Known rows, with every way that one mark hangs from another
[J [Z M X]]: [  2.8  18.8   9.4  11.1 -16.1  28.0 -16.7  12.2 -17.3 -32.6   7.9  15.9
  24.8 -39.2  11.8  31.4   6.5 -22.9 -11.5  -1.7   3.6  -5.1   9.4  -8.1
  -3.0 -12.3   2.5  10.9  -5.5  -9.8 -10.2 -10.7   6.9  -6.5  27.5]
[M [Z K [X N]]]: [ 11.3  18.6  18.3 -11.6   3.1  54.9  -0.5   5.4  18.2  14.1  53.5   2.2
  11.2  -8.5  17.0  35.1  -9.1  -3.6  23.6 -14.3   9.1   4.9  19.6 -21.1
 -22.6   9.5  -5.4  26.1 -11.9   4.3  -3.7   1.7   6.1  15.6  16.9]
[N [X Z]]: [ 19.7   8.3   9.7  -7.5  -0.5   9.7  -3.5   1.5  12.9 -21.9   8.2  -2.6
   9.5  -0.7   9.5  13.3  -2.3 -14.9  -7.7  -6.3   7.5  -6.7  -3.8   0.5
 -10.2 -11.2 -10.3   0.2  -8.6  11.3  15.1  23.8  15.4   6.0  31.9]
[M [Z J K U [X N]]]: [ -6.6  15.6  22.8  -2.6  16.1  80.9 -13.4  -5.2  14.2  16.3  39.5  20.0
  18.0 -30.0  21.2  48.0  -4.3 -14.8  47.3 -27.6  11.7  -3.8  29.8 -51.0
 -18.3  13.8   8.8  47.5 -23.5  -3.7 -11.7  -3.9  -3.0  28.4  18.0]
[X N [Z J K]]: [  7.3  16.8  46.2   7.8  15.0  34.8   0.9  -8.4   9.6  28.1  19.6  -2.1
 -17.0 -10.2  33.2  49.9 -22.3 -10.9   7.3 -13.8   3.6  37.5  18.2  -5.3
  23.7  14.3 -20.4  30.1 -19.0   4.1   4.4  12.3   2.9  15.3  29.2]
[V [Z K M U X]]: [ -1.5  33.1  -8.4  -3.2   5.3  64.7 -30.2  -3.0  16.3  -6.5  11.1  17.0
  38.2 -34.7 -15.5  45.0  13.0 -26.3  22.2 -12.6 -14.4  -6.6  25.8 -53.4
 -11.0 -10.3  19.7  32.2  -3.2 -13.5   7.0 -16.5 -13.2  15.6   6.8]
[X [Z K]]: [ 15.7  12.5  19.7  -5.7   3.7  22.4  -1.8  -3.1  21.3   7.2  21.4 -14.4
 -11.2   5.8  15.9  28.7 -10.5   1.0   7.3 -16.2  -6.9  19.1   7.3   6.2
   9.3   8.0 -13.2   5.3 -13.8   5.7  16.6   3.6   0.7   9.8  20.4]
[Z J M U X]: [-22.3  15.1  -6.6   3.3   2.8  41.8 -32.2  -2.4 -13.4 -15.8  -9.6  29.6
  35.9 -51.7  -1.4  33.3  18.2 -26.3  16.0  -4.3   3.1  -6.5  17.0 -51.4
   6.8   2.8  24.3  30.7 -11.0 -18.1 -26.9 -14.2  -5.5   4.1   4.2]
[V [Z J K M]]: [-14.4  28.5   8.0  13.8  15.2  44.5 -13.2 -15.2 -20.0  25.7  -0.1   4.9
   1.5 -31.2   2.9  40.6  10.0 -23.4  -2.4   7.2 -19.8  11.8   6.5 -34.3
  13.6  -7.7   9.1  46.6   0.7 -10.8  10.3  -1.4 -24.2  -0.4   5.7]
[K [Z J M U]]: [ -2.9  11.0   9.0  14.9  17.4  41.3 -19.2  -8.9  -6.6  -8.5  -9.5  25.3
   0.6 -46.3   5.8  31.6  11.6 -21.8  11.4  -1.8  -1.2 -19.2  21.7 -36.3
  16.6  -5.9  16.4  31.7   1.5 -10.1 -14.6 -22.2 -20.8  11.4   3.7]
[K [Z J U X]]: [  3.9   2.2   9.1   2.9  -1.7  59.3 -27.2  -1.5   5.2  -4.9  14.2  35.1
  14.8 -44.0   9.9  21.0  14.5 -12.0  33.9 -18.0   6.9 -19.0  29.9 -43.0
  -0.5  -8.0  34.7  34.8 -26.1  -7.4 -10.3 -20.6  -9.4  17.0   2.2]
[Z X]: [  0.2   2.0  -4.0  -8.0 -13.8  16.0 -13.7   7.7   0.9  -8.4  10.6   8.9
  23.5 -12.5  -1.8   4.7  11.0  -2.6   4.9  -4.7   6.1   6.2   5.6 -14.8
  -7.6  -1.8  13.8   6.6 -13.1  -1.7  -5.3  -2.5   6.1  -1.0   2.5]
[V Z]: [ 14.5   9.3   5.9   3.0  -0.7  10.2   9.8  -8.8   7.6   7.8  -4.8   5.3
   3.3   1.1 -10.9   7.9  -0.5  -7.9  -5.9   6.1 -10.6  -9.4   0.3  -9.3
 -12.1 -12.6   0.9  13.4   5.5  -5.9  16.8   4.7  -7.7   5.2  -2.4]
[N [X [Z J M U]]]: [ -2.6  20.4   9.9   3.9  16.0  32.0 -18.8  -8.5   1.5 -29.0 -18.2  16.0
  23.5 -40.9   8.5  41.3   8.3 -39.6   0.9  -5.4   8.1 -12.9   8.3 -36.3
   3.0  -4.0   1.0  24.3  -6.7  -4.8  -3.2  11.1   5.7  12.2  33.0]
[M [Z K]]: [  6.2   9.3  -0.8  -6.9  10.2  38.2   6.9  -4.3  12.6  11.5  32.2 -11.3
 -10.7   6.3  11.1  14.5  -1.4   6.6  18.1 -10.2  -6.5 -13.3   1.8  -5.1
 -17.4   7.7  -4.0  17.7  -4.7   9.2  10.9   1.6  -9.6  12.6  14.6]
[K [Z J M U [X N]]]: [  3.5  21.8  29.3   9.2   9.9  60.3 -29.0   0.5  -1.4  -6.1  11.3  40.2
  19.9 -59.4   9.0  53.4   5.3 -32.0  18.6  -6.0  12.8  -3.1  36.5 -56.7
  14.8  -5.9  16.0  38.0  -3.6 -14.9 -29.1 -19.7  -4.2   9.3   6.2]
[J [Z K M X]]: [ -8.3  25.7   7.5   9.0  -7.7  52.1 -25.0  14.7 -11.7 -18.7  28.2   1.1
  20.1 -35.1  21.5  42.0   5.8 -17.6   2.2 -12.8  -5.4   8.3  21.0 -12.6
   5.0 -10.4   6.0  21.4 -13.9  -5.5  -4.4 -16.9  -1.9  -3.3  30.1]

Rows
[  8.2  29.4   9.0  -6.6  12.9  32.7 -22.5   3.8   3.5 -16.6  15.6 -14.8
  13.3 -17.3  12.1  42.0   4.3 -23.1  -4.5  -6.8  -2.6  10.5   2.9 -13.5
   4.3  -5.0 -10.4  14.9  -3.3  10.0  14.8  12.7   2.9   0.2  36.4]
[N [X [Z K M]]]
[  3.5  -2.1  14.3  11.4  13.9  43.7 -14.2  -6.7   0.7  -1.6   3.6  27.2
  -7.0 -30.4  13.5  15.7   3.8 -11.1  28.5 -13.4   1.6 -20.7  24.3 -28.0
   3.4  -4.9  19.9  31.4 -15.4  -4.6  -3.7 -17.2 -17.9  17.9   1.1]
[K [Z J U]]
[ 24.9  21.3  23.1   0.4  -2.9  35.6 -17.7  12.9   3.3  -9.0  22.5  24.1
  10.5 -37.8   5.5  40.6   3.2 -21.1   1.1   4.1   9.4   9.3  19.4 -24.6
  10.2 -11.3  -1.8  18.9  10.4  -5.8 -21.8 -13.9   6.8  -1.6   9.2]
[K [Z M [X N]]]
[  2.0  23.4  14.3  -0.1  -3.1  16.1 -17.4  11.0  -6.1  -9.4   6.6  14.8
  26.5 -30.4   0.5  35.9  -0.6 -22.9  -4.8   6.1  10.4  21.4  11.4 -26.6
   6.5   3.5  -4.9  12.0  10.6  -9.2 -26.1  -6.2  13.9  -9.4   8.3]
[Z M [X N]]
[  1.6  11.2  13.5  16.6   8.8  27.6 -13.4  -5.2 -19.6  -0.1  -0.4  17.8
 -10.3 -39.9  12.7  26.9  14.3 -15.8  -7.6  12.3  -4.1  -1.6   7.2 -20.5
  27.5 -13.4   9.9  30.3   4.4  -5.2  -9.9 -12.8 -16.6  -3.7   2.2]
[K [Z J M]]
[  5.7   6.0  25.2  -1.3   1.6  42.2   6.5  -6.8  -0.5  11.3  23.8  19.9
  11.3 -24.3  17.2  30.5  -1.2 -13.1  10.6  -4.4  14.0  -1.5   7.2 -31.3
 -16.8   8.9   0.3  32.8 -10.5  -2.2 -19.4  10.1   8.9  10.4  17.7]
[M [Z J [X N]]]
[-24.8  29.2  18.9   5.7  17.7  66.4 -36.6  -1.1  -3.0   9.7   8.5  23.8
  27.1 -53.6  13.0  59.4   4.0 -30.2  29.6 -17.4   8.7  16.4  35.4 -59.0
  14.6   9.0  13.6  44.5 -13.4 -13.2 -21.3 -14.8  -5.1  10.7   9.1]
[Z J K M U [X N]]
[-18.2  25.1 -12.2  -5.1   6.0  56.4 -40.8   9.4   8.7 -14.0  10.5  11.4
  34.6 -35.3  -4.6  37.6  15.9 -17.2  31.8 -17.6  -2.6   0.2  24.5 -42.7
   0.0   0.3  18.8  21.4  -9.6  -9.5 -10.5 -24.4 -10.1   7.8   8.3]
[Z K M U X]
[ -1.3  13.3  27.6  -2.2   9.1  66.4  -6.3  -5.7   2.4  26.3  45.3   9.0
  10.1 -24.8  26.2  40.2  -2.1  -9.4  27.5 -14.5  11.5  11.4  16.3 -33.8
  -8.1  11.3   1.0  44.0 -20.3   3.0  -9.4   2.8  -1.5  15.2  15.7]
[M [Z J K [X N]]]
[-10.1  28.5  15.2   2.3  18.7  45.4 -25.1  -2.0 -12.1  -3.7  10.2  -4.0
   9.5 -31.2  24.7  50.5   9.2 -32.5  -8.1  -4.3  -0.1  12.4   2.9 -24.9
  17.4  -2.4  -0.7  33.9 -11.1   7.0  10.6  16.4  -1.7   1.0  35.8]
[N [X [Z J K M]]]
[ -5.0  16.9 -14.8  -4.7  -1.1  29.2 -26.6   4.9   4.2 -28.7  -6.4  20.9
  38.2 -35.1 -13.5  25.1  13.8 -20.0  15.7  -6.2   1.6 -12.8  14.1 -42.4
  -6.3  -1.4  15.1   9.5   0.2 -17.0 -18.3 -17.0  -0.3   5.5   7.1]
[Z M U X]
[ -2.5  33.6  27.2  10.7   5.1  71.1 -27.4  15.8   5.7 -19.8  24.9  19.0
  30.6 -43.7  19.4  64.6 -12.6 -29.5  23.0 -26.3   9.8   0.1  46.7 -32.5
  -0.3  -3.3  -2.6  26.0 -12.3 -12.3 -13.7 -19.9   4.0  10.8  27.4]
[J [Z K M U [X N]]]
[  3.6  29.7   5.8  -6.9  19.6  48.9 -27.5   1.9  21.2 -24.9   9.2  -2.8
  22.7 -26.9   3.2  47.4   2.0 -32.7  15.6 -19.9   0.1  -6.1  17.8 -29.3
  -3.7  -6.2  -5.3  15.6  -7.1   3.3  14.8   3.1  -2.6  13.6  35.0]
[N [X [Z K M U]]]
[  1.9   7.1  20.0  -0.3   8.8  55.1   1.2  -6.0  13.0   3.5  15.9  28.9
  22.7 -32.4  10.9  33.6  -5.0 -18.0  31.2 -15.6  16.0 -19.1  22.2 -47.6
 -22.9  13.3   5.0  34.8 -15.6 -10.9 -20.9   1.2   6.0  24.7  14.6]
[M [Z J U [X N]]]
[ -6.7  12.9   7.4   3.6  -5.1  68.0 -26.1  14.7  13.6 -19.5  30.4   9.4
  28.8 -27.4  18.8  32.7  -1.6  -9.7  34.0 -37.3   2.4 -12.8  36.4 -18.4
 -15.8  -6.3  13.1  22.9 -31.6  -4.2   5.2 -19.9  -3.8  19.3  21.3]
[J [Z K U X]]
[-10.8  27.9  12.1   3.9  25.8  58.0 -30.8  -6.7   6.4 -13.1   3.3   4.1
  18.8 -39.5  18.2  55.0   6.2 -36.6  18.0 -19.1   0.5  -1.8  16.9 -39.5
   6.7  -1.5   3.8  34.2 -14.9  -0.3   5.7   4.9  -4.6  13.3  37.4]
[N [X [Z J K M U]]]
[  7.9  13.5  33.2   8.6  -6.8  46.5  -7.8  11.5  14.5 -25.1  14.9  26.0
  29.5 -29.1  17.5  36.8 -18.9 -18.8  19.3 -27.1  18.9 -14.8  38.1 -19.8
 -14.8  -4.8  -1.0  13.8 -15.7 -12.7 -12.8  -9.4  12.1  14.9  22.5]
[J [Z U [X N]]]
[  0.1  32.1  31.9   9.6  -0.8  53.0 -20.5  19.0 -11.4  -8.2  29.9   6.9
  18.1 -38.6  28.2  60.9 -10.5 -25.6   5.4 -12.4   6.0  20.7  29.1 -13.3
   5.8  -5.3 -10.4  23.9  -6.4  -5.5 -12.7 -10.8   7.2  -2.4  30.8]
[J [Z K M [X N]]]
[-31.5  20.3   1.9  10.2  25.1  49.3 -28.0  -6.3  -9.9   7.8  -7.2   8.4
   8.2 -37.2   9.7  38.3   9.8 -22.1  23.7 -10.6  -9.0   3.8  22.2 -39.9
  18.9   7.3  14.7  36.3  -7.8  -8.3  -9.6 -19.0 -20.8   7.5   3.0]
[Z J K M U]
[ 19.2  23.4  21.5   2.0   5.5  50.4 -25.7  10.5  18.2 -20.1  17.3  34.9
  23.1 -45.3  -4.7  45.0  -0.5 -24.9  20.3  -9.6  14.1  -8.9  34.0 -43.1
   1.4  -4.7   5.6  19.6   3.3  -9.8 -24.7 -24.9   0.2   9.0  10.4]
[K [Z M U [X N]]]
[ -8.9  26.4   4.7   7.5  -0.9  67.9 -35.4  13.9   3.7 -30.5  20.5  13.9
  34.0 -44.6  13.6  48.1   5.9 -24.0  26.4 -27.3  -0.3  -9.8  34.4 -31.0
  -4.6  -7.5  10.9  26.8 -17.3  -9.7  -3.8 -24.2  -7.0  12.3  28.3]
[J [Z K M U X]]
[-12.5  12.3  -9.9 -10.4   2.4  56.7 -33.5   6.1  20.0  -1.7  26.8   7.9
  28.2 -19.8   0.9  23.8   7.8  -6.1  42.3 -29.2   0.5  -1.5  27.3 -34.3
 -15.1   5.1  23.5  17.5 -24.0  -1.7  -0.9 -15.5  -4.7  16.7   1.6]
[Z K U X]
[ -4.2   2.0  -3.0  -4.9   0.7  53.7  -6.3 -12.4  10.5  -6.4  13.8  29.0
  26.2 -32.4   8.4  17.7  12.8 -12.1  31.8 -16.1   6.2 -31.9  12.1 -45.5
 -27.0  11.7  18.4  32.8 -20.1  -9.3 -14.1  -3.9  -3.3  21.2  15.9]
[M [Z J U X]]
[ -3.5  25.9  16.8   8.6  22.1  44.7 -18.7 -12.7   7.2  -2.8  -6.7   7.4
   4.4 -36.1  15.7  54.1  -2.7 -23.8  15.4 -13.6  -7.4   7.7  21.4 -31.8
  20.0   9.3  -2.2  31.9 -13.2  -6.3   0.2 -10.4 -10.2  14.0  25.8]
[X [Z J K M U]]
[ -0.5  31.4  40.6  11.3  26.7  47.3 -11.2  -9.1  10.0   9.1  -0.7  12.1
   1.9 -33.1  19.8  70.3 -17.7 -28.0  16.7 -17.4   1.9  19.7  32.3 -34.0
  26.8  15.3 -18.3  34.5  -6.0 -10.0  -6.6  -2.5  -2.3  13.2  26.2]
[X N [Z J K M U]]
[ -3.1  31.6  21.7   9.6   9.9  52.4 -14.9 -12.4  -2.1   1.9 -11.9  39.5
  37.9 -54.7  -7.8  51.4   3.7 -39.4  10.7   0.7   3.4  -1.6  27.2 -63.8
  -2.2  -5.2  11.0  44.0  -0.1 -25.4 -16.3  -3.5  -2.0   9.1   6.1]
[V [Z J M U [X N]]]
[ 15.3  24.1   7.5  -6.4   5.4   9.3  -9.1   2.3   0.8 -27.7  -4.3  -2.9
  16.4 -19.0  -0.4  28.4   4.7 -28.3 -17.9   4.6   1.6  -3.4  -7.1 -11.2
   1.7 -11.3 -14.8   0.4   4.3   4.5   5.6  16.3  11.6  -4.0  38.1]
[N [X [Z M]]]
[-21.3  11.6  -1.5  12.4  16.6  24.5 -17.5  -9.9 -11.9  -6.4 -26.9  20.7
  10.8 -41.0   2.9  27.5   8.5 -24.1   8.7  -0.5  -3.9  -7.6  12.7 -38.5
  11.6   3.4   9.7  24.1   2.1 -15.2 -19.4 -12.2 -10.0   4.9   1.4]
[Z J M U]
[-17.2  32.6   0.2   4.1  10.7  75.2 -31.5 -11.3  -6.7   4.6   0.4  26.5
  34.6 -51.0  -3.0  47.7  19.7 -31.6  22.4 -10.1 -14.1   0.4  25.7 -63.1
  -2.3  -5.7  27.5  52.1 -13.7 -18.0   3.3 -14.6 -18.9  13.1   7.4]
[V [Z J K M U X]]
[  8.9  26.1  -4.4  -1.3 -10.0  25.6 -13.3  -1.0  -4.1 -10.8  -2.8  18.1
  31.5 -30.8 -19.7  25.9  17.2 -22.5 -12.7  13.0 -10.0  -3.6   2.9 -35.8
 -12.9 -13.1  10.6  20.1   9.5 -12.5   1.7  -1.4  -1.2  -3.7   5.9]
[V [Z M X]]
[-26.3   5.7   4.2   9.7  19.3  48.4 -22.8  -9.4   2.2  19.7   6.0   6.2
   3.2 -20.1  14.4  23.9   3.0  -8.6  35.5 -23.7  -4.3   2.2  24.5 -31.6
   7.5   6.1  18.4  32.9 -22.7  -4.9   1.1 -12.1 -19.7  18.2   0.2]
[Z J K U]
[ 14.1  10.5  35.4   9.8 -14.9  32.1  -3.7  12.4  -1.2 -11.9  25.8  14.7
  16.3 -21.9  22.6  31.7 -17.4 -16.1   1.2 -17.2  16.9   4.8  21.0  -2.2
  -7.7  -3.6  -5.5   9.6 -14.4  -4.7 -12.2  -1.4  16.9   2.5  24.3]
[J [Z [X N]]]
[-17.9  20.5  19.6   7.6  10.4  40.6 -25.9  -1.1  -6.1  -6.5 -11.4  32.5
  32.2 -52.4   6.1  45.4   1.7 -34.1  13.2  -2.3  15.3   5.9  26.5 -56.6
   9.1   4.8  10.6  34.1  -4.8 -18.7 -31.3 -12.3   2.1   5.0   9.7]
[Z J M U [X N]]
[ 23.4  10.4  28.3  -2.5   0.3  50.8 -19.1   9.8  28.1  -9.4  27.5  32.0
  17.8 -27.7   5.8  28.7  -5.3 -10.2  30.8 -20.3  17.6 -11.7  40.4 -34.1
  -7.5  -4.7   9.5  19.2  -8.3  -5.2 -13.1 -16.6   5.0  20.9   2.0]
[K [Z U [X N]]]
[  5.2  25.7  28.0  12.2  -2.2  44.0 -14.0  10.7   0.9 -33.5   7.0  29.3
  35.3 -44.2   7.7  53.5 -12.5 -33.4   9.2 -15.0  15.5 -12.1  36.3 -29.7
  -4.9  -6.0  -5.5  16.6  -0.6 -17.1 -23.9 -16.8  14.7   5.6  27.3]
[J [Z M U [X N]]]
[-10.6  18.3   6.1  -0.5  -0.6  62.4 -18.2  -7.7  -4.8  25.7  23.0  12.4
  19.4 -28.1   7.9  30.2  13.5 -13.5  13.8  -9.7 -14.8  15.4  14.1 -37.5
  -4.0  -8.8  26.7  49.8 -24.6  -3.9  16.8   2.7 -14.4   8.9   2.9]
[V [Z J K X]]
